Known rows, with every step that occurs:
vanit -> fosaz: [-0.76  2.33  4.01  1.61  3.80 -0.70 -2.97  1.59  1.16  0.97  2.39 -0.51
 -3.41 -2.73 -3.35  0.44 -1.28  2.65 -0.85  0.71  2.78  1.57 -2.01]
fosaz -> vuru -> tosage: [-0.05  0.33 -2.43  1.81 -0.97  1.19 -0.67 -0.98  0.92 -1.01 -0.80 -0.95
  1.88  1.64  1.48  1.26 -3.22  1.05 -2.23 -1.75  0.41 -1.25 -3.33]
vobige -> ropu -> vuru -> fosaz: [-3.75  2.27 -0.23 -0.05  0.37  0.65  2.78  4.90 -4.18 -1.61  0.22 -4.42
  7.10 -2.57  0.80  0.26 -3.59  2.83 -6.88  1.94  4.29  0.35 -0.15]
vobige -> ropu: [-2.79  1.05  3.94  0.44 -0.02  2.06 -2.27  5.11  0.98 -1.78  2.64 -6.63
  1.49  0.01 -0.38  2.78 -5.64  3.13 -4.56  2.88  3.68  0.55 -1.32]
vuru -> fosaz -> venu: [ 1.44 -0.14 -0.27 -3.80  5.03 -2.17  1.89  1.75 -1.40  0.96 -1.49  0.38
 -6.10 -0.75 -0.84  0.50  0.52  0.32 -0.33  0.09  2.07  0.79  0.30]
pesisif -> tosage -> venu -> fosaz -> vanit: [ 0.00  1.89  3.81 -1.96 -1.11  1.95 -5.49 -0.78  0.50  2.98 -1.66  0.41
 -2.44 -2.32  4.38  1.78  5.56 -2.20  3.46  4.42 -2.03  2.43  1.34]
nanel -> vuru -> tosage -> venu -> fosaz: [-1.58 -0.26 -3.72 -2.61  1.14  0.44 -1.17 -2.02 -0.36 -4.00  3.31  1.07
  3.37 -2.79  0.67 -2.57  2.22 -3.34  0.13 -0.74 -1.20  0.11 -0.29]
vuru -> tosage -> pesisif: [ 1.15 -1.86  2.11  3.92  0.57  4.67 -0.99 -1.57  2.56 -1.02  0.27 -2.06
  1.93  5.18 -2.03  1.87  0.84 -1.41  5.23 -3.09 -0.53 -2.81 -2.45]
ropu -> vuru -> fosaz: [-2.46  2.36 -1.85  0.94  0.34 -0.32  3.08  2.20 -4.04 -1.22 -1.45  0.16
  4.16 -2.43  0.74 -1.55 -1.57  1.04 -4.49 -0.40  1.97  0.00 -2.23]
vobige -> ropu -> vuru -> tosage -> venu -> fosaz -> vanit: [-1.85 -0.16 -1.54 -2.15  1.56  1.75 -3.11 -2.65 -2.28  2.67  3.44 -4.42
  6.58 -0.77  2.81  1.00  2.03 -0.72 -1.27  0.81  3.01  1.04  2.52]
toguf -> vuru: [ 0.52 -0.67 -0.92  0.41  0.48 -0.35 -1.68  2.71 -0.45 -1.07 -1.42 -1.26
  2.11 -1.02 -1.50 -0.53 -1.76  2.92 -5.33  0.97  2.84  1.76  1.18]
venu -> tosage: [-0.02  0.32  2.54  2.38 -1.39  1.08 -0.71  3.12  1.66  1.10  0.60 -1.87
 -4.54  2.73  0.20  0.61 -2.08  2.07  1.12  0.24  0.53 -3.96 -1.81]
ropu -> vuru -> fosaz -> venu -> tosage: [ 0.55  0.42 -3.95 -1.84  1.22 -3.22  5.51  1.01 -1.75  2.53 -2.42  0.69
 -4.03  0.36  0.06 -1.29  1.61  2.31 -1.67 -1.27  1.40 -4.44  1.26]
venu -> tosage -> vuru: [-0.82 -0.27  1.69  2.28 -2.24 -0.81  1.02  1.66  1.76 -2.11  1.74  1.58
 -0.66  2.66 -2.63 -0.91 -3.73  0.27 -1.09 -1.51 -0.55 -0.65 -0.83]
fosaz -> vanit: [-0.33 -0.09  3.74 -1.03  1.44 -0.25 -4.22  0.91 -1.54  2.66 -0.19  0.03
 -5.06 -0.65 -0.38  2.52 -1.08  0.36 -1.58  0.89  1.44  2.60 -1.15]
fosaz -> venu -> tosage -> pesisif: [ 3.57 -3.55  1.54  1.36 -0.62  0.06  1.33 -0.58  4.91  2.55 -2.01 -0.76
 -8.71  3.53 -3.58  2.05  2.81  2.96  5.79 -1.94 -0.65 -5.75 -0.11]
nanel -> vuru -> tosage -> pesisif: [-0.76 -1.24 -0.54  1.80 -0.40  2.01  1.02 -1.52  1.00 -4.40  0.34  0.90
  3.29  0.98 -3.93  0.16  1.05 -1.11 -0.10 -3.25 -2.48 -1.70 -2.06]
vobige -> ropu -> vuru -> fosaz -> venu -> tosage: [ 0.03  0.58 -2.36 -2.55  1.44 -2.09  5.00  3.62 -1.78  1.91 -0.89 -4.39
 -0.69  0.77 -0.30  0.19 -0.41  4.15 -4.26  0.64  2.90 -4.19  3.28]
venu -> tosage -> vuru -> fosaz: [ 0.52 -0.19  2.33  0.05 -0.30 -0.48  3.62  2.57 -2.47 -1.45 -0.26  3.55
  0.69  2.59 -1.46 -1.77 -2.12 -2.27  1.11 -0.93 -2.13 -0.30  1.60]
ropu -> vuru -> tosage -> pesisif: [-0.83 -0.50 -2.05  5.23 -1.59  2.92  1.40 -2.81  1.78 -1.38 -0.13 -1.29
  6.26  2.91 -2.05  0.32  1.12  0.75  0.77 -4.29  0.52 -3.58 -3.17]
ropu -> vuru -> fosaz -> vanit: [-1.41  1.59 -0.16 -2.05  1.50 -1.59  0.70  0.76 -6.37  2.66 -2.17  2.29
  0.44 -2.79  1.23 -0.20  0.80 -0.52 -3.91  0.08  1.63  2.41  0.05]
tosage -> venu: [-3.12  1.12 -0.02  1.50  0.96  0.85 -1.08  1.27  1.30 -2.47  0.71 -3.35
  0.25 -3.71 -0.45  0.81 -3.71 -1.78  1.91  0.85  2.55 -0.43 -3.93]
tosage -> venu -> fosaz -> vuru -> ropu: [ 0.45 -1.36 -3.89  2.15 -5.99 -0.08  1.01 -1.55  1.46  0.30 -1.51 -0.63
  2.81 -3.20  5.09 -1.34 -2.09  0.66  2.06  2.62 -3.14  0.18 -1.31]
tosage -> vuru -> ropu: [-1.63  0.26 -0.40  3.27 -4.18 -1.31  3.26  0.58  0.74 -4.76  2.06  0.94
  4.79  1.70 -1.70 -1.07 -5.97 -0.42 -2.70 -0.15 -2.60  2.22 -0.61]
pesisif -> tosage -> venu: [-3.48  4.43  0.96  2.34 -1.32  2.34 -1.36  2.30  2.64 -3.39 -1.44 -4.14
  1.50 -3.20  1.26  2.09 -0.70 -1.24  1.69  3.71 -0.28 -0.92 -2.88]

Rows:
[ 1.07 -0.21  4.34 -3.53  3.20 -0.31 -1.47  1.71 -5.70  3.47 -2.20  2.30
 -3.84 -0.39  0.99  1.49  0.37 -2.47  0.45  1.36  0.46  3.15  0.96]	vuru -> fosaz -> vanit
[ 1.78 -1.36 -2.32  0.53 -3.21 -4.25  5.62 -0.84  2.99 -1.15  1.53  1.38
 -3.89  4.22 -2.74 -0.87 -2.20  1.25 -0.16 -1.47 -3.45 -2.16  2.55]	fosaz -> venu -> tosage -> vuru -> ropu
[ 1.76 -0.78  4.32 -2.78  0.57 -1.85  1.41  0.64 -4.74  2.56 -1.52  5.45
 -2.64  2.35 -1.09 -0.24  0.39 -3.40  1.40 -0.63 -2.35  2.29  3.28]	venu -> tosage -> vuru -> fosaz -> vanit
[-2.33  0.45 -5.40  1.23  0.58  1.59 -0.99 -3.80  0.75 -0.85  2.86 -1.42
  6.54 -0.95  2.31 -2.32  2.10 -1.19  1.09 -1.71  1.93 -2.05 -1.60]	ropu -> vuru -> tosage -> venu -> fosaz
[ 0.27 -1.73  2.37 -2.48  1.84  0.70 -5.57 -1.97 -0.67  3.73  0.68  0.65
 -3.95 -3.01  2.31  0.44  2.72 -2.12  3.87  1.77  1.03  3.13  0.12]	tosage -> venu -> fosaz -> vanit
[ 0.35 -0.28  3.68 -3.27  2.48 -1.83  0.53  0.19 -5.46  0.53 -0.62  5.60
 -0.09 -0.94 -1.71  0.01 -0.59 -3.91 -1.33 -0.50 -0.67  6.44  2.05]	tosage -> vuru -> fosaz -> vanit
[ 2.72 -1.79 -2.45  0.46 -0.21 -1.71  6.05 -0.92  0.07  3.01 -4.41  1.05
 -3.17  1.63 -2.05 -0.69  4.43  2.51  3.50 -3.03 -0.60 -5.74  0.84]	ropu -> vuru -> fosaz -> venu -> tosage -> pesisif
[-2.65  3.30  2.30  2.30 -3.00  0.79 -0.33  1.61  2.43 -5.29 -0.06  1.35
  3.00 -0.03 -1.49  1.17 -1.72  0.09 -4.37  1.36 -1.84  2.89 -1.00]	pesisif -> tosage -> vuru
[-1.19  2.41 -1.17  1.45 -4.83  1.82 -2.58 -0.15  3.12 -0.46 -3.45  0.02
  1.61 -4.31  5.43  0.81  2.36  1.35  0.98  3.80 -2.47  0.40 -2.24]	pesisif -> tosage -> venu -> fosaz -> vuru
[ 1.96 -1.71  4.47 -2.18  0.73  0.47 -6.22 -0.46 -0.94  4.91  0.83  2.15
 -6.14  0.31  2.51  0.71  3.40  0.78 -0.01  1.46  0.24  3.96  0.48]	venu -> fosaz -> vanit
[ 1.19 -1.77  1.09 -2.97  3.33  2.00 -5.33 -4.37 -1.37  3.58  2.14  0.44
 -0.91  1.23  2.74  0.60  4.05 -4.71  5.89  0.10  0.31  1.66  1.58]	vuru -> tosage -> venu -> fosaz -> vanit
[ 3.84 -4.44  0.01  3.16 -2.96  3.89 -2.22 -4.13  3.08  1.78 -2.11  1.93
  2.30  3.62  1.96  0.29  3.82  1.48  4.16 -2.52 -2.88 -1.43 -1.54]	venu -> fosaz -> vuru -> tosage -> pesisif
[-1.49  0.68 -4.32  1.74 -0.25  1.47  0.27 -2.14  1.42 -2.32 -0.58 -2.64
  3.92 -1.77  1.42  1.00 -3.66 -1.92  1.64 -1.22  0.68 -1.71 -4.28]	fosaz -> vuru -> tosage -> venu
[-1.45  2.65  1.57  0.87 -2.26  3.12 -3.40  0.51  2.70 -0.91 -0.54 -1.75
  0.43 -1.87  3.89  0.51  3.19 -0.96  3.16  3.94 -1.30  0.01 -0.52]	pesisif -> tosage -> venu -> fosaz
[ 2.33 -2.21 -4.02 -1.21  2.58  1.94 -3.00 -3.04 -0.51 -0.25  0.75 -1.16
  6.23  0.83  1.22 -2.36  3.12 -1.89  2.37 -0.50  1.41  0.30  3.97]	toguf -> vuru -> tosage -> venu -> fosaz
[ 2.11  0.52  1.34 -1.33  3.98 -5.72  1.29 -1.31  3.46  1.40  2.70  3.25
 -7.68 -0.56 -6.78 -1.39  0.81  2.64 -0.22 -2.56  0.65  0.80  2.88]	vanit -> fosaz -> venu -> tosage -> vuru
[-0.03 -0.29  0.07  3.83 -6.15 -1.27  4.28  1.41  1.19 -2.08  1.95  0.89
  1.62  4.61 -1.56 -1.02 -4.92 -0.18  0.02 -0.49 -4.29 -2.23  0.81]	venu -> tosage -> vuru -> ropu
[-0.47 -0.79 -1.69 -5.27  2.61 -0.62 -3.36 -3.93 -2.35 -0.20  2.33  3.04
  0.20 -2.87  0.76 -1.12  4.57 -4.17  0.73 -0.15 -1.84  2.60  2.13]	nanel -> vuru -> tosage -> venu -> fosaz -> vanit
[ 3.14 -0.75  0.36 -3.45  3.04 -1.64  3.15  2.06 -0.76  3.33 -2.04  0.75
 -8.69  2.43 -0.15  0.26  2.06  0.48  2.66  0.18  0.69 -3.44  2.00]	vuru -> fosaz -> venu -> tosage
[ 1.63 -1.74 -1.88  2.37 -6.95 -0.07  0.09 -0.43  1.41  1.29 -1.53  1.38
  0.54  0.46  5.22 -1.27 -1.43  3.43 -1.57  1.93 -3.77  0.74 -0.84]	venu -> fosaz -> vuru -> ropu
[-0.75 -0.61  0.85 -0.06  0.26  1.64 -3.59 -0.19  1.77 -0.12  1.67 -0.93
 -0.53 -2.56  1.75 -1.03  0.21 -0.58  3.21  1.50  1.60  0.46 -2.11]	tosage -> venu -> fosaz
[ 1.48 -1.44 -1.65  0.35 -1.55  1.85 -2.70 -2.71  1.18  1.05 -0.20  1.33
  0.97  2.58  3.91 -0.74  1.37  1.68 -0.74 -1.20 -0.85  0.09 -1.17]	venu -> fosaz -> vuru -> tosage
[-1.44  1.16 -2.84 -3.36  3.33 -2.52  4.19  3.19 -2.64 -0.39 -0.38 -4.48
  1.80 -2.94 -0.64  0.70 -1.73  3.93 -7.09  0.97  4.72  0.39  1.95]	vobige -> ropu -> vuru -> fosaz -> venu
[ 1.27 -0.99 -0.41 -1.03  0.52 -3.81  2.01 -0.56  3.17 -1.07  1.61  2.16
 -6.18  2.03 -4.15 -0.56 -1.34  1.57 -1.24 -2.27  0.01 -1.18  0.96]	fosaz -> venu -> tosage -> vuru
[-1.47  3.56  2.52  0.29 -1.40  1.07  2.45  2.82 -1.79 -4.58 -2.00  2.91
  4.61  0.09 -0.34  0.32  0.08 -2.59 -2.09  1.98 -2.79  3.54  0.84]	pesisif -> tosage -> vuru -> fosaz
[ 0.03 -0.15 -4.51  0.10  2.91  1.18 -0.55 -1.41 -0.84 -2.57 -0.01 -3.80
  7.09 -0.08 -1.53 -0.58 -1.17 -2.65  0.64 -1.21  2.50 -0.54  2.19]	toguf -> vuru -> tosage -> venu
[ 2.99  0.12 -0.48  0.81  0.23 -6.11  4.59 -1.66  3.21  1.00  2.64  2.44
 -5.62  1.48 -5.32 -1.53 -0.40  2.02  0.90 -1.53 -3.16 -0.77  4.33]	vanit -> fosaz -> venu -> tosage -> vuru -> ropu
